What can hang from each mark
zezu: sakim
tosotol: sakim
feruta: deve
sozo: feruta sakim zeli
bora: semez
fupo: zeli
nevaf: bora
lazam: tosotol zezu
sakim: bora ripilo sozo zezu
ripilo: nevaf sakim
deve: feruta sakim

Known rows, with every way that one mark hangs from another
deve{sakim{bora zezu}}: [-12  -1  14 -14 -10  -1   3  12   2  -2   4   2   6  -9  12   1  -9   0
  -8  -4  -3   1  -9  -9  -4   2   9   0]
ripilo{nevaf{bora} sakim{sozo{feruta zeli} zezu}}: [ 23   5  21 -22   1  12  22  28  -3 -17  -3   2  10  -2  19  -7 -11   1
  -7   2  -4  -1   2 -11  -6 -10  -6   1]
sakim{bora sozo{zeli} zezu}: [ 14  -1  15 -19   5   2  -3  15   2  -7  15  -1   6 -23  15  -1  -2  -5
  -8  -9   1   2 -20 -16 -22  -3  -1   1]
sakim{bora{semez} ripilo sozo{feruta} zezu}: [ 16  -7  16 -20   5   0  -8  17   3 -13  14   0   9 -34  14  -9 -15 -11
  -6 -11   4   0 -12 -20 -21   3   5   3]
lazam{tosotol zezu}: [  8   2  16  -5   4   2  19  -4  -4  10  -6   7  -4  40 -13  -6   0  -1
   0 -16   2  -3  -1   4   7  -1   0   0]
sakim{ripilo sozo zezu}: [  9   2  13 -17   0   7   0  19   4 -10  15  -7   6 -14   7 -14  -3 -10
  -5 -32   1   3  -6 -15 -10   4   1   2]
nevaf{bora}: [  8   2   0   0  -4   7  -1   1   0 -11  -5   4   3  -7   2  -1  -7   1
  -3  11  -2  -2   2   2  -2  -3  -2  -1]
tosotol{sakim{ripilo{nevaf}}}: [11  5  3 -4 -1  3 18  6  0 -7  7 -5  3  2  4 -4  9 -1  3 11 -2 -2  4 -6
  4  1  2  1]
sakim{bora ripilo sozo{zeli}}: [ 10   2  13 -11   6  -4 -10  11   2 -10  16   2   3 -21  11  -9   1  -6
  -3  -4  -1   2 -14  -7 -29  -1   0   1]
ripilo{nevaf{bora}}: [ 8  3  6 -6 -3  5 11  8 -1 -7 -8  1  5  6 10 -3 -9  4 -1 17  2 -1  4  1
  1 -4 -1 -1]
tosotol{sakim{bora zezu}}: [ 14   1   5  -8   0   3  15   7   0  -7  12  -4   6 -10   7   5   3  -3
  -3  11  -2  -4  -6 -15   0   1   6  -1]
lazam{zezu{sakim{bora}}}: [ 4  5 14 -7  8  3 15 -3 -4  2  3  3  2  9  2 -4 -6 -2  1 -4 -3 -2 -4  1
  2 -3  2 -1]
sozo{feruta{deve} sakim{bora{semez} zezu} zeli}: [ 15  -7  15 -20  12  -3 -10   2  -8   1  11   5  -2 -39   6   5   7  -4
  -5  42  -9  -1  -9 -17  -2 -17  -3   4]
nevaf{bora{semez}}: [  9  -4   0   4  -5   9   0  -3   1  -7  -8   4   2 -13   3   1 -15   2
  -1  17   1  -2  -1   4   1  -1  -4   0]
lazam{tosotol zezu{sakim{sozo{feruta zeli}}}}: [ 13   6  23 -13   9   5  22  -4  -5   6  -3   6  -5  28  -6  -8   6  -4
  -2 -23   0  -3  -3   3   5  -8  -5   1]
zezu{sakim{ripilo}}: [ -2   7  11  -6   1   2   7   3   1  -4   6  -5  -1 -10   6  -9   2  -4
   1  -6  -3   1   6   2  10  -5   0   1]
feruta{deve{sakim{bora ripilo{nevaf} sozo}}}: [  4  -3   6 -11  -9  -2  -1  10   4  -3   8   3   6 -14  10  -4 -15  -1
  -5   5  -4   1  -7  -2 -12   5   8  -3]
zezu{sakim{ripilo{nevaf}}}: [  0   8  14  -9   1   2  13   6   0  -4   4  -6   1  -5  11 -10   0  -3
   2  -2  -1   1   7   2  11  -6   0   0]
zezu{sakim{bora sozo}}: [  4   4   7 -10   3   1   6   3   2  -4   8  -2   3 -18  15  -1  -7  -4
  -4 -11  -1  -1  -6  -2  -9  -6   1  -1]
tosotol{sakim}: [11  3 -4  1 -1  5 15 -2  0 -4  5 -4  1  0  0  4  9  0  1  9 -3 -3  0 -6
  3  0  1  0]
sakim{sozo}: [  6   1  -2  -5   1   4   0   4   3  -2   4  -1   2  -6   5  -2  -3  -2
  -4 -21   1   1  -7  -4 -16   1  -3   0]
fupo{zeli}: [ 3 -1 -4  6  0  0 -2  3  4  1  3  2  1 -5  1  0 10  9  0 -9  0  0 -5  3
 -4  3  2 -1]
lazam{tosotol zezu{sakim{ripilo}}}: [  7   7  24  -9   5   3  24  -2  -4   7  -2   4  -4  33  -9 -12   2  -4
   1 -20  -1  -3   3   6  14  -4   0   0]
deve{feruta sakim}: [-14   2  11  -7 -21  -6  -2   4   1   2 -10   3   6   6  15  -1 -11   4
  -7  -5   1   5  -4  -2  -1   7   3   0]
feruta{deve{sakim{ripilo sozo zezu}}}: [  4  -2   6 -13 -10   3  -1  11   4  -3  10  -1   5 -16   5  -5 -10  -4
  -5  -7  -5   1  -7  -5  -3   6   6  -1]

Rows
[ -9   2   9 -11 -20  -4  -2   7   3   0  -7   3   7   2  19  -2 -13   3
  -9 -20   1   5  -8  -4 -12   8   1   0]
deve{feruta sakim{sozo}}
[ 10   1  11 -11   7   2   2  -1   0  -4   5   0   1 -28  16   0  -3  -4
  -3   1  -1   0  -9  -3  -9 -10  -5   1]
zezu{sakim{bora{semez} sozo{feruta zeli}}}
[ 19   0  17 -23   1   9   4  22   2 -18   5  -3   9 -17  13 -15  -9  -8
  -6 -14   4   1  -1 -17 -10  -1  -1   3]
sakim{ripilo{nevaf{bora{semez}}} sozo{feruta} zezu}
[  4   3  10 -14  14  -2  -8  -3  -9   0   4   6  -6 -18   1   2  24  -1
  -2  26 -10   1   0 -11  -1 -20  -9   5]
sozo{feruta sakim zeli}
[ 11   6  11 -16   3   3   8   8   1  -9   7  -4   3 -15  13 -11  -2  -6
  -1 -10  -2   0   4  -3  -1  -6  -1   0]
zezu{sakim{ripilo{nevaf} sozo{feruta{deve}}}}
[  5  -2   9 -12 -12   4   3  12   3  -5   5   1   6 -12   6  -5 -13  -1
  -4  10  -5   1  -1  -3   5   4   7  -2]
feruta{deve{sakim{ripilo{nevaf{bora}} zezu}}}
[ -8   1  17 -19  -9   1   0  18   5  -7  11   1   8 -16  15  -7 -10  -4
  -9 -21  -3   3 -11 -12 -15   5   9   1]
deve{sakim{bora ripilo sozo zezu}}
[  6  -3  11 -15  -8   0  -4  12   4  -4  13   1   5 -22   8  -4  -9  -4
  -6   2  -6   2 -11  -7  -9   4   6  -1]
feruta{deve{sakim{bora ripilo sozo{zeli} zezu}}}
[12 -3  8 -1 -2 -2 17 -3  0  5 -1  3 -3 14 -3  3  2  0 -2  5  3 -5 -2 -1
  4 -1  2 -1]
lazam{tosotol{sakim{bora{semez}}}}
[ 12   1  12  -5  -4   8  24  17  -1  -7 -11   3   8   6  14  -3 -21   6
  -1  18  -3  -2   7   3   4  -4  -2   0]
ripilo{nevaf{bora{semez}} sakim}
[  8   3  19 -16  -3   6   8  21   1 -13   5  -6   7  -4   9 -14  -6  -4
  -2   1   2   1   4 -10   7   0   2   1]
sakim{ripilo{nevaf{bora}} zezu}
[ 16  -1  12  -9  -1   3  18  12   1  -8  11  -6   7 -12  11  -3  -3  -3
   0  18   1  -3  -5 -14   2   3   6   1]
tosotol{sakim{bora{semez} ripilo{nevaf} zezu}}
[  7   6  18 -18  12   0  -5   4  -9  -7   4   5  -3 -18   5  -7  21  -1
  -1  32  -9   1   5 -11  -1 -20  -8   6]
sozo{feruta sakim{ripilo{nevaf{bora}}} zeli}
[-12   1  19 -15 -10  -2   0  16   3  -6   8   2   6 -12  12  -6  -8  -3
  -6  -6  -4   2  -6 -10  -4   4  11   1]
deve{sakim{bora ripilo zezu}}
[  5  -5   5 -13  -9   0  -1  10   4  -1   9   2   6 -19   8   1 -15  -2
  -7   0  -5   0 -11  -6  -9   5   8  -3]
feruta{deve{sakim{bora sozo zezu}}}
[ 20   6   8 -14  -3  11  20  15   2 -15  11  -8   8  -7  10  -7   3  -5
  -3  -5  -1  -2  -2 -15  -3   2   1   1]
tosotol{sakim{ripilo{nevaf{bora}} sozo zezu}}
[ -3   5   9 -11   3   0   5   7  -3   0   4   1   1  -8   5  -7   3   0
   0  15  -7   1   6  -5   3  -9   0   2]
sozo{sakim{ripilo{nevaf{bora}}}}
[  4   6  12 -12   3   0   4   7   3  -7  12  -3   3 -20  15  -8  -5  -7
  -2 -13  -2   0  -3  -3 -10  -4   2   0]
zezu{sakim{bora ripilo sozo}}
[  3   4  23 -17   6   5   4  11  -4   1   9  -3  -2 -19   8  -7  12   0
  -1  25  -8   3  -3 -11   8 -14  -8   5]
sozo{sakim{ripilo{nevaf{bora{semez}}} zezu} zeli}
[ 13  -5  14 -15  13  -7 -15   0  -7  -1  12   8  -4 -38   4  -2  10  -4
  -1  45 -11  -1  -5 -11  -7 -15  -3   4]
sozo{feruta{deve} sakim{bora{semez} ripilo} zeli}
[ 16  -3  25 -20   4   1   2  22   4  -7  14  -4   8 -25  21 -11 -10  -5
  -4   1   4   3 -17 -16 -18   0   0   2]
sakim{bora{semez} ripilo{nevaf} sozo{zeli} zezu}
[ 15   0   4 -10   2   3   9  14  -1  -7   2   4   6  -6   6  -2 -10  -2
  -4 -11  -7  -2   2  -5 -11  -2  -1   1]
ripilo{sakim{sozo{feruta{deve}}}}
[ 22   4  17 -22  -1  11  23  29  -2 -17  -4   1  13   0  19  -7 -17   0
  -7  -4  -3  -2   5 -11  -5  -6  -2   0]
ripilo{nevaf{bora} sakim{sozo{feruta} zezu}}
[ 11  -1  10 -12   4   0   0   4   2  -7  10  -1   3 -31  14  -6 -11  -8
  -2  -2  -1  -1  -4  -3  -9  -4   2   0]
zezu{sakim{bora{semez} ripilo sozo{feruta{deve}}}}
[ 16   0   1  -3   1   3  10   4   3  -8  13  -2   5 -18   8  -1  -2  -4
  -1   4  -1  -3  -9 -10 -15   4   3   1]
tosotol{sakim{bora{semez} ripilo sozo}}
[-10   1  24 -18 -20  -9  -4  17   2  -5   1   1  10  -7  21  -8 -16  -2
  -9  -5   1   5  -7 -12  -6   9   9   0]
deve{feruta sakim{bora ripilo zezu}}
[ 15   5  17  -6   4   4  28  -3  -4   4   0   4  -3  38 -13  -8   8  -3
   1 -11  -1  -5   1   0   9   1   1   1]
lazam{tosotol{sakim{ripilo}} zezu}
[  6  -3  12 -12  14  -5 -11  -4  -8   2   5   8  -4 -29   6   5  13  -1
  -2  38  -8  -1  -7 -12  -8 -19  -6   5]
sozo{feruta sakim{bora{semez}} zeli}
[ 19   3  14 -16   4   3  19  21  -3  -7  -1   2   6   3  15  -4  -7   2
  -4   4  -5   0   1  -5  -9  -7  -5   1]
ripilo{nevaf sakim{sozo{feruta{deve} zeli}}}
[  7   8  19 -15   5   0   8  10   1  -7  11  -3   3 -17  19  -9   0  -4
  -2  -3  -2   2  -5  -2  -8  -8  -2   0]
zezu{sakim{bora ripilo{nevaf} sozo{zeli}}}
[ 17  -1  23 -19   3   4  23  28   0  -4   3  -1  10  -5  24  -3 -18   2
  -5   5  -1   0  -8 -10 -10  -5  -1   1]
ripilo{nevaf sakim{bora{semez} sozo{zeli} zezu}}
[ -9   2  10 -15 -11   7   5  13   5  -2   4  -1   6  -7  11  -1  -6  -1
  -9 -26  -3   3 -10  -9  -6   3   3   1]
deve{sakim{sozo zezu}}
[ -4   1  12 -13 -10   5   3  11   4  -9  -2   4   6  -8  13  -8 -10   0
  -6 -10  -1   2  -3  -4 -11   1   2   2]
deve{sakim{ripilo{nevaf{bora{semez}}} sozo{feruta}}}
